Each row was made from one path, in order. Every step used is in the known rows, and no mark comes twice. Write each row's path.
Known rows:
timir-leri-fumot: 2.8; -17.0; 4.2; -32.7; -4.2; 2.7; -7.8; -9.1; 10.1; 4.9; -2.2; -6.8; -19.3; -20.2; 24.1; 3.8; 5.0; 14.6; -29.3; -1.4; -13.1; 28.0
leri-timir-pibom-basuz-fumot: -12.4; 9.3; 0.2; -29.0; 11.6; 0.9; -10.4; -19.9; 1.8; 31.8; -2.9; -7.9; -3.0; 2.2; -6.2; -1.7; -10.3; -0.2; -5.6; 30.7; -5.2; -16.6
basuz-fumot: -7.9; -10.8; -2.7; -4.1; -5.0; 6.3; -4.6; -5.3; 9.4; 2.2; 3.0; -0.3; 7.9; 2.4; 2.1; 0.4; -2.6; 0.0; -15.4; -1.0; -5.0; 8.5
pulil-fumot-pibom-leri-timir: -14.1; 16.3; -4.3; -13.3; 15.7; 20.5; -24.6; -13.4; 0.5; 17.2; -1.7; -4.6; 20.8; -9.6; -0.8; -5.2; 8.2; 13.3; -6.3; 30.1; -20.6; -30.4
timir-pibom-pulil-basuz: -5.0; 3.2; -0.5; -26.1; -11.7; -22.5; -10.7; 3.8; 4.3; -11.2; 12.7; 8.4; -26.9; -12.6; -4.4; -0.6; 8.0; 1.5; -25.9; 11.9; -6.1; 21.6
pulil-basuz-fumot-pibom: -20.8; -1.3; -12.9; 14.5; -2.9; 12.3; -19.9; -11.2; -1.8; -27.6; 10.5; 3.7; -4.6; -1.0; 0.8; -5.1; -6.3; 9.6; -10.3; -2.4; 0.0; -0.7
leri-timir-pulil-fumot-pibom: -11.4; -0.8; 0.1; -12.1; 7.9; 10.1; -7.7; 10.6; 4.7; -14.4; 4.9; 6.0; 23.2; -3.8; -16.1; 5.5; 8.1; 7.4; -5.0; 15.1; -8.0; -32.5
basuz-fumot-pibom-pulil: -13.1; -25.3; -6.8; 4.4; 1.6; 13.5; 3.4; -3.3; -0.7; -23.3; 16.9; -1.3; 0.4; -2.3; -5.3; 8.8; 0.8; 7.7; -10.9; -13.8; -9.0; 5.8
fumot-pibom-basuz: -3.1; -19.2; -1.1; -0.5; -8.0; 7.4; -11.9; -7.7; -3.8; 17.0; 0.7; -0.7; -17.4; 11.2; -0.2; -0.2; -6.2; 7.3; 0.5; 10.3; -16.2; -21.3
leri-basuz-fumot-pibom: -12.0; -32.4; 0.0; 13.2; 0.7; 18.9; -17.0; -16.5; -1.3; 28.1; -0.6; -2.9; 8.8; 7.6; -3.3; 1.5; -5.7; 5.1; 5.9; -2.3; -10.9; -13.5
fumot-pibom-pulil-basuz: -10.3; -11.9; -8.3; -0.3; -7.6; -2.6; -11.9; 9.3; 1.6; -36.3; 20.2; 9.6; -24.8; -8.3; -7.4; 4.7; 5.9; 7.4; -16.7; -8.5; -7.7; 6.7
timir-pibom-basuz: 2.4; -4.3; 6.6; -26.7; -12.9; -11.9; -10.5; -12.7; -2.1; 39.7; -7.0; -2.1; -19.9; 7.1; 3.0; -5.7; -4.5; 1.6; -7.6; 31.0; -14.1; -6.4
timir-pulil-basuz: -1.7; -2.1; -0.5; -2.7; -20.0; -11.8; -11.4; 21.1; 18.2; -27.4; 4.9; 14.3; -9.2; 0.8; -6.6; -5.8; -1.7; 0.2; -12.1; -0.1; 2.9; -3.7
leri-pulil-basuz-fumot: -13.5; 2.5; -6.4; -2.4; 8.5; -4.6; 8.8; 2.3; 9.4; -12.3; 17.1; 16.7; -2.7; 10.9; -5.9; -7.4; -0.6; -4.5; -9.6; -0.6; 6.2; 18.6
timir-pulil-fumot: 2.1; -4.7; 5.1; -13.8; -14.2; -3.9; 4.1; 14.2; 14.8; -3.6; -1.4; 7.8; 18.0; 7.0; -8.0; -3.1; 7.1; -4.9; -10.3; 10.6; -7.1; -6.5
timir-pibom-basuz-fumot: -5.8; -2.9; 2.0; -16.5; -5.7; -1.7; -6.6; -23.7; -2.2; 33.0; -5.3; -7.7; -7.2; 9.5; 2.8; -8.9; -12.3; -0.1; -3.4; 25.6; -7.4; -4.1
pulil-fumot: -1.9; 1.3; 2.0; -19.0; -7.4; -2.9; -2.9; 0.5; 9.0; 14.2; -2.4; 5.8; 10.1; 3.6; -2.0; -0.7; 11.8; -6.1; -21.0; 15.4; -13.9; 5.6
basuz-fumot-pibom-leri: -14.1; -8.5; -7.3; 13.8; 0.6; 27.3; -20.0; -23.3; -3.0; 6.5; 0.4; -11.0; 12.7; -2.7; 13.0; -9.6; -7.5; 19.1; 1.3; 9.1; -13.2; -14.6
basuz-fumot-pibom: -15.0; -18.0; -6.4; 8.9; -0.4; 18.8; -10.2; -12.6; -4.0; -6.2; 6.6; -1.7; 7.8; -0.1; 3.9; 1.7; -4.0; 11.7; -7.1; -2.5; -8.2; -3.6
pibom-pulil-fumot: 0.5; -5.8; 1.1; -22.7; -5.4; -7.0; 10.1; 12.2; 12.9; -2.0; 9.7; 6.1; 2.2; 1.5; -11.1; 7.0; 16.8; -9.4; -24.9; 1.7; -15.1; 15.9
leri-fumot-pibom: -7.1; -23.9; 1.3; -3.8; -8.9; 12.1; -11.8; -4.6; 2.8; -20.0; 2.6; -4.1; -9.3; -9.4; 21.1; 9.5; 1.3; 24.1; -18.8; -12.4; -14.1; 3.5
pulil-basuz-fumot-pibom-leri-timir: -26.0; 20.8; -15.7; 7.2; 16.6; 23.8; -34.0; -17.6; 4.0; -14.6; 6.9; -4.7; 4.9; -13.5; 0.5; -10.5; -8.4; 17.1; -3.5; 13.5; -3.3; -23.5
pibom-pulil-basuz: -2.9; -3.7; -3.8; -12.4; -11.7; -13.8; -4.9; 17.3; 16.2; -26.8; 15.9; 12.1; -25.3; -5.3; -10.2; 4.0; 7.3; -4.2; -25.7; -8.7; -5.0; 20.1

Which path is each row?
-18.5; -5.0; -11.1; -4.7; 20.3; 9.0; 1.1; -18.6; -13.6; -5.1; 20.0; 9.5; -12.1; -5.3; 1.1; -10.8; 1.0; 9.0; -4.0; 9.3; 2.3; 17.5
timir-leri-pulil-basuz-fumot-pibom
-11.3; -1.5; -9.8; -3.3; -4.9; -3.4; 0.9; 7.1; 15.6; -33.5; 17.2; 6.2; -13.3; -2.5; -9.8; -0.2; -0.1; -6.0; -21.5; -14.0; 2.2; 23.2
pibom-pulil-basuz-fumot
-16.3; 12.0; -7.9; -5.6; 4.5; 1.0; -11.5; 13.9; 22.4; -35.9; 9.5; 8.8; 7.6; -3.9; -16.9; -2.3; -7.5; -0.7; -10.7; -1.8; 11.8; -12.7
leri-timir-pulil-basuz-fumot
-3.5; 17.3; 1.5; -20.7; 3.6; 7.4; -11.7; 7.3; 20.2; 8.4; -5.4; -0.1; 27.0; -4.3; -9.4; -7.9; 5.2; 3.0; -4.3; 25.9; -10.6; -29.4
pibom-leri-timir-pulil-fumot
-1.3; -15.7; 6.3; 7.4; -7.5; 17.5; -19.8; -6.5; 4.3; 34.0; -11.3; -4.1; 23.6; 9.1; -5.4; -14.2; -0.1; 7.5; 19.4; 21.0; -18.0; -38.4
timir-pulil-fumot-pibom-leri-basuz
-1.3; -22.8; 0.9; -19.2; -1.5; 14.3; -10.5; -21.1; -4.8; 10.9; -3.2; -13.0; -31.3; -8.2; 20.9; -0.4; -5.6; 21.1; -8.5; 4.9; -17.1; -0.5
timir-leri-fumot-pibom-basuz
-5.1; -0.1; -0.7; -11.8; 0.3; -14.7; 3.9; 12.6; 9.7; -4.4; 15.2; 23.8; -14.3; 6.7; -5.9; -4.2; 6.8; -2.8; -14.2; 5.1; -0.9; 15.8
leri-pulil-basuz
-1.2; -0.4; 7.6; -26.2; -12.4; 2.4; -21.2; -19.8; 7.4; 16.4; -12.6; -14.2; -6.6; -17.8; 33.8; -7.9; -1.1; 25.5; -17.9; 19.4; -18.0; 8.1
timir-pibom-leri-fumot
-6.8; 5.4; 5.6; -39.6; 5.9; -9.7; -20.0; -5.3; 3.4; 23.1; 0.5; 2.3; -1.7; -16.7; -2.1; 6.7; 7.2; 7.3; -20.8; 29.9; -11.5; -5.6
leri-timir-pibom
-14.7; 19.1; -4.1; -12.6; 7.2; -3.1; -5.7; -21.4; -1.3; 15.0; 7.0; 4.5; 0.9; 0.5; 9.6; -23.1; -4.5; 7.8; -0.9; 30.5; 0.0; 11.1
timir-pibom-leri-pulil-basuz-fumot
-3.6; -14.6; 2.6; 3.7; -1.8; 16.4; -20.6; -19.0; 13.7; 50.5; -10.8; -9.7; 12.7; 6.8; 2.2; -13.0; -8.5; 0.0; 6.7; 9.9; -13.4; -9.6
pibom-leri-basuz-fumot
-6.6; 12.5; 3.4; -48.3; 11.5; -12.7; 0.1; 0.2; 6.5; 10.5; 9.3; 1.8; 5.0; -13.7; -14.8; 8.9; 18.3; -4.5; -27.1; 27.2; -14.2; 5.3
leri-timir-pibom-pulil-fumot
-4.4; -9.2; -2.5; -3.8; -5.1; 6.1; -0.2; -10.0; 9.1; 18.6; -1.7; -2.7; -5.1; 17.1; -2.3; -5.2; -12.6; -6.3; -2.8; 6.1; -5.5; -5.6
pibom-basuz-fumot
-5.3; -31.6; 1.1; -8.0; -6.3; 8.2; 1.4; 6.3; 6.7; -36.9; 13.7; -3.4; -17.4; -13.2; 11.2; 17.2; 6.0; 21.1; -22.1; -25.3; -15.7; 13.9
leri-fumot-pibom-pulil
-2.9; 13.9; 8.1; -32.3; 6.8; -5.9; 3.4; -17.2; -3.9; 46.4; -2.2; 3.8; 15.0; 2.9; 6.8; -17.3; 12.1; 4.0; -4.0; 47.8; -16.8; 4.5
timir-pibom-leri-pulil-fumot
3.4; -10.2; 11.8; -19.6; -8.8; -1.8; -31.8; -21.9; 2.7; 72.4; -16.7; -7.2; -1.6; -3.7; 8.9; -11.8; -0.6; 7.7; 3.1; 36.0; -21.1; -10.7
timir-pibom-leri-basuz
-5.8; -3.8; -2.0; -4.3; -3.8; 8.9; -5.9; -11.3; -6.1; 20.5; -2.5; -1.4; -2.1; 16.3; -4.1; -4.8; 0.7; 0.4; -1.0; 20.9; -18.0; -21.1
pulil-fumot-pibom-basuz
-12.9; 12.4; -7.7; 0.9; 8.6; 5.6; -0.5; -7.8; 10.0; 1.0; 10.0; 8.3; 2.5; 7.7; 3.2; -19.2; -4.9; 3.3; -1.2; 10.3; 0.8; 9.5
pibom-leri-pulil-basuz-fumot
-0.3; 8.0; 3.5; -17.9; 7.5; 1.2; 9.1; -3.6; 7.8; 31.4; 2.9; 8.0; 17.3; 10.0; 0.9; -12.9; 12.0; -0.9; -4.4; 27.3; -16.1; 2.3
pibom-leri-pulil-fumot
-16.0; -1.5; -5.7; 6.5; 11.9; 27.5; -17.9; -6.5; 7.0; -13.2; 3.4; -8.0; 25.6; -8.4; -3.7; -5.4; -10.8; 20.3; 8.9; 9.4; -4.6; -40.1
basuz-fumot-pibom-leri-timir-pulil
-7.2; -4.1; -0.7; -3.6; 5.0; 17.5; -24.2; 3.9; 7.1; -4.2; 2.1; -2.2; 13.0; -12.1; -2.8; -0.9; -2.6; 21.4; 4.5; 15.1; -11.6; -42.9
fumot-pibom-leri-timir-pulil
-3.0; 7.5; 6.0; -39.0; 4.8; -9.9; -16.8; -8.9; 2.5; 38.9; -4.1; -2.0; -15.0; -1.5; -6.9; 1.4; -2.9; 1.0; -10.1; 36.5; -12.4; -19.6
leri-timir-pibom-basuz
-3.7; 7.5; 3.8; -25.3; 4.5; -2.1; -1.7; 18.0; 19.2; -5.2; 1.9; 8.4; 23.0; -1.3; -17.9; 3.5; 9.1; -4.2; -12.5; 15.3; -5.1; -19.6
leri-timir-pulil-fumot
-4.2; -22.2; 0.6; -3.6; -10.3; 12.0; -8.7; -8.4; 2.6; -4.6; -2.0; -6.6; -22.0; 5.0; 16.8; 4.3; -8.6; 19.1; -7.2; -6.2; -15.4; -10.9
leri-fumot-pibom-basuz
-6.9; 20.5; -2.9; -11.5; -1.6; -0.3; -27.1; 14.0; 23.3; -14.6; 2.2; 4.9; 0.2; -12.1; -7.7; -10.3; -3.7; 8.0; -5.4; 15.8; -0.3; -26.3
pibom-leri-timir-pulil-basuz
-4.0; -27.1; -1.3; -4.9; -4.4; 2.7; -2.4; 7.0; -1.1; -15.2; 15.8; 4.5; -12.1; -6.4; -4.5; 12.7; 8.6; 9.0; -15.1; -8.4; -15.8; 2.5
fumot-pibom-pulil
-23.2; 4.8; -11.0; 7.1; 8.4; 13.3; -17.4; 6.3; 7.9; -46.4; 13.5; 5.5; 8.3; -6.8; -14.8; -0.8; -9.1; 10.8; -1.7; -1.3; 8.7; -26.1
leri-timir-pulil-basuz-fumot-pibom
-13.9; 6.2; -9.8; 1.9; -7.0; 1.4; -12.2; -3.7; 11.8; -18.1; 6.5; 5.0; -5.2; 0.7; -0.5; -6.2; -5.0; -2.1; -18.8; -1.9; 3.3; 12.6
pulil-basuz-fumot
0.5; -6.3; 3.9; -12.9; -12.0; 9.5; -15.6; -6.2; 19.2; 2.5; -7.7; -10.2; -5.1; -10.7; 27.2; -3.0; -1.7; 20.8; -18.8; -2.4; -17.1; 8.3
pibom-leri-fumot
-9.2; -5.8; -2.3; -4.3; -3.7; 8.8; -9.4; -6.9; -5.1; 5.3; 1.8; 2.9; 10.5; 1.1; 0.2; 0.0; 10.2; 5.2; -13.0; 14.6; -16.6; -7.9
pulil-fumot-pibom
-8.3; 4.2; -2.7; -1.0; -1.7; 18.3; -20.1; -16.8; -3.3; 17.4; -5.0; -4.4; 15.2; -2.0; 8.9; -11.5; 6.4; 13.2; -3.7; 25.2; -22.0; -16.8
pulil-fumot-pibom-leri
